Each row was made from one path, in order. Every step used is in the known rows, and no mark comes twice. Write each row's path.
Known rows
gigu zevi ziri limek: [-22   8  -5  10  -9  11  14   3 -18   3   1  -3  -7 -22   5  -3  15   3
   0  -7  -2  14]
gigu limek kurerar: [ 20  -2  30 -18  18  17  -7  13  -8  14  -2   0  19  23  -9  -5  -1   2
  -4 -10  14 -28]
nila ziri busi: [-12 -16  30  43   3 -26   0   9  13 -15  -1  -1  26   8  -7   2  -7   1
  17  -3  -1 -10]
gigu limek kurerar zevi: [ 23   9  13 -25  17  31  12   8   2  12 -12  -2   7   5  -7  -9   3   7
 -12   4   7 -21]
zevi ziri: [ -2   8  -4 -18  10 -11  -1   4  -7   2  14   2   2  12  -1   2  -1 -11
  -1  -5   1  -3]
gigu limek: [  9  11  16  -3  22   5   1  16 -10   4 -12  -5  22   9  -8  -7   6   1
  -7  -1  29 -15]
ziri limek gigu: [-14  -3  -7  35  -1  -8 -14 -17  17 -17  -8 -11  17 -14   5  -3 -17   7
  16  17  12   3]
limek kurerar zevi ziri: [ 15   5  -6 -38   4  16   9  -5   2   8  14   5 -14   8   1  -1  -3  -6
  -8  -2 -21 -10]
zevi ziri busi nufig: [ -8 -18  12   2  -8 -30 -30  -6  -1   6   5  15 -10  20  -6  17  -1 -11
   1  -6  -3  -4]
busi nufig zevi ziri nila: [ 17   1 -25 -11 -11 -18  -6  16 -14  -7   3  10 -10   0   3   7   9   5
 -10  -5  26  22]
busi nufig zevi: [ 20  -2   0  -6  -1 -26  -5  24 -16  -5 -10 -10   4  16  -8   7  -2 -17
 -12  12  14   8]
gigu limek kurerar zevi ziri busi nufig: [  9 -18   9 -23  -2  17 -16 -10   6  25 -10  21 -23   9  -2   9   8   7
 -14 -14  -3 -16]
gigu limek kurerar zevi ziri busi: [ -7 -11  10 -10   1  31  10 -20   9  20  -6  11  -7   5   6   5  18  10
  -6 -12 -21  -2]
busi nufig zevi ziri: [ 12  -3 -19 -25  -5 -21  -3  16 -17   4   0   0 -15  13  -1   8   5 -17
 -17  -9   6  13]
gigu zevi kurerar: [  7  26  28  -8  15   0  10  16 -25   3   9 -21   4  -3  -2 -20  -6 -29
  10  10   8 -18]
nufig zevi: [  8   8  -2   7   2 -10  24  13 -14  -9  -8 -21  20  12   0   5   8 -16
  -3  15  -3  19]
nila ziri limek kurerar zevi: [  4  -4   3  22  -2  16   8   4  19 -15 -10   3   2 -14 -10  -7 -15   9
  -1  -4 -18  -8]
busi nufig: [ 21   1  15 -12   8 -30 -26  23  -8  -3   0   1   3  20 -18   2 -19 -14
  -5  11  25 -19]
nufig busi: [  4  16   2   8   9 -26   1   6  -9   6  -8 -12  19  17 -11   2  10  14
   9  13   1  14]
ziri limek kurerar: [  0  -6  18  17  -4   5 -14  -8   3  -7   2  -1  15  16 -11   5 -10  -5
   6   1 -21  -5]

Write each row's path
[-22 -13  -5  20 -13  -9  21 -13  -5  -1  -1  -8   8  13  14  18  25 -12
   4  -2 -31  35] => nufig zevi ziri busi
[ -1 -19  13  26 -15 -30  -5   4  -5  -7 -16  -8  10  19  -3  17   7 -13
   0  15  -6  19] => ziri busi nufig zevi
[-17  15 -30   7  -5  14  11 -16   7  -9  -9   3 -15 -22   1   4   6  -2
 -11   8 -18  19] => kurerar zevi ziri limek
[ -4  -7  -6  -5  -8 -15 -10 -10   9   4  -6  12 -21   2  -2  12   2  -5
  -8   9  -9   4] => kurerar zevi ziri busi nufig
[  1  14   0  -7  -1   5  16  18 -19   1  17   2  -1 -19   8 -11  18  22
   4   0  26   8] => gigu zevi ziri nila
[  3   5   3  11  -6  20   4 -11  11  -9 -10  -3   0  -3  -9   1  -7   0
  -2  15 -27   3] => ziri limek kurerar zevi
[ -9   2  -6 -17   4  -3  14   8  -7   9  14 -12  -1 -21  20 -15  -2  12
  14   1  23  -5] => limek gigu zevi ziri
[-13  -4   8  -5 -13  21   6   0 -15  13  11   2 -10  -7   4  -2  10   4
   2 -18 -20   1] => gigu zevi ziri limek kurerar
[-16 -11  -8  45   2 -13  -9  -4  25 -23  -8  -5  18 -25   2 -13 -25  15
  20  -4  21  -7] => nila ziri limek gigu
[-20   5 -43  11  -5  11   6 -28  25 -10  -8  -2 -13 -37  17  -4  -7  11
   2  13  -3  16] => kurerar zevi ziri limek gigu
[ 19   9 -12 -25  -1  20   6  -5   8  -3  17  13  -9  -5   1  -4   2  18
  -2   2  -4   0] => limek kurerar zevi ziri nila
[-17   5   6  38   5   0   1  -1   8 -13  -2 -17   1 -43  11 -30 -22  -1
  26  -6  19 -14] => nila ziri limek gigu zevi kurerar
[ 14   7  -5 -42  14  37  11   2   0  21  -1   9 -11   1   2  -6   9   5
 -18 -16   0 -15] => gigu limek kurerar zevi ziri
[  7 -20   8 -17 -13  -4 -18 -13  12  12   5  18 -25  17  -3  12  -5  -3
  -5  -1 -25  -9] => limek kurerar zevi ziri busi nufig
[-24  -4 -27  17  -4  -4 -11 -25  17  -8   3   0  -1 -17  14  -1 -10   7
  13  -4   3  11] => zevi ziri limek gigu
[ -9  -9   0   1  -8  12 -15 -16   2   1  12   9  -7  11  -2   8  -1  -5
   2 -19 -28   0] => zevi ziri limek kurerar
[ 6 12 -8 -5  4 -5 -3  2 -3 -9 18 10  6 -1  1 -1  5 12  3 -2 19  5] => zevi ziri nila
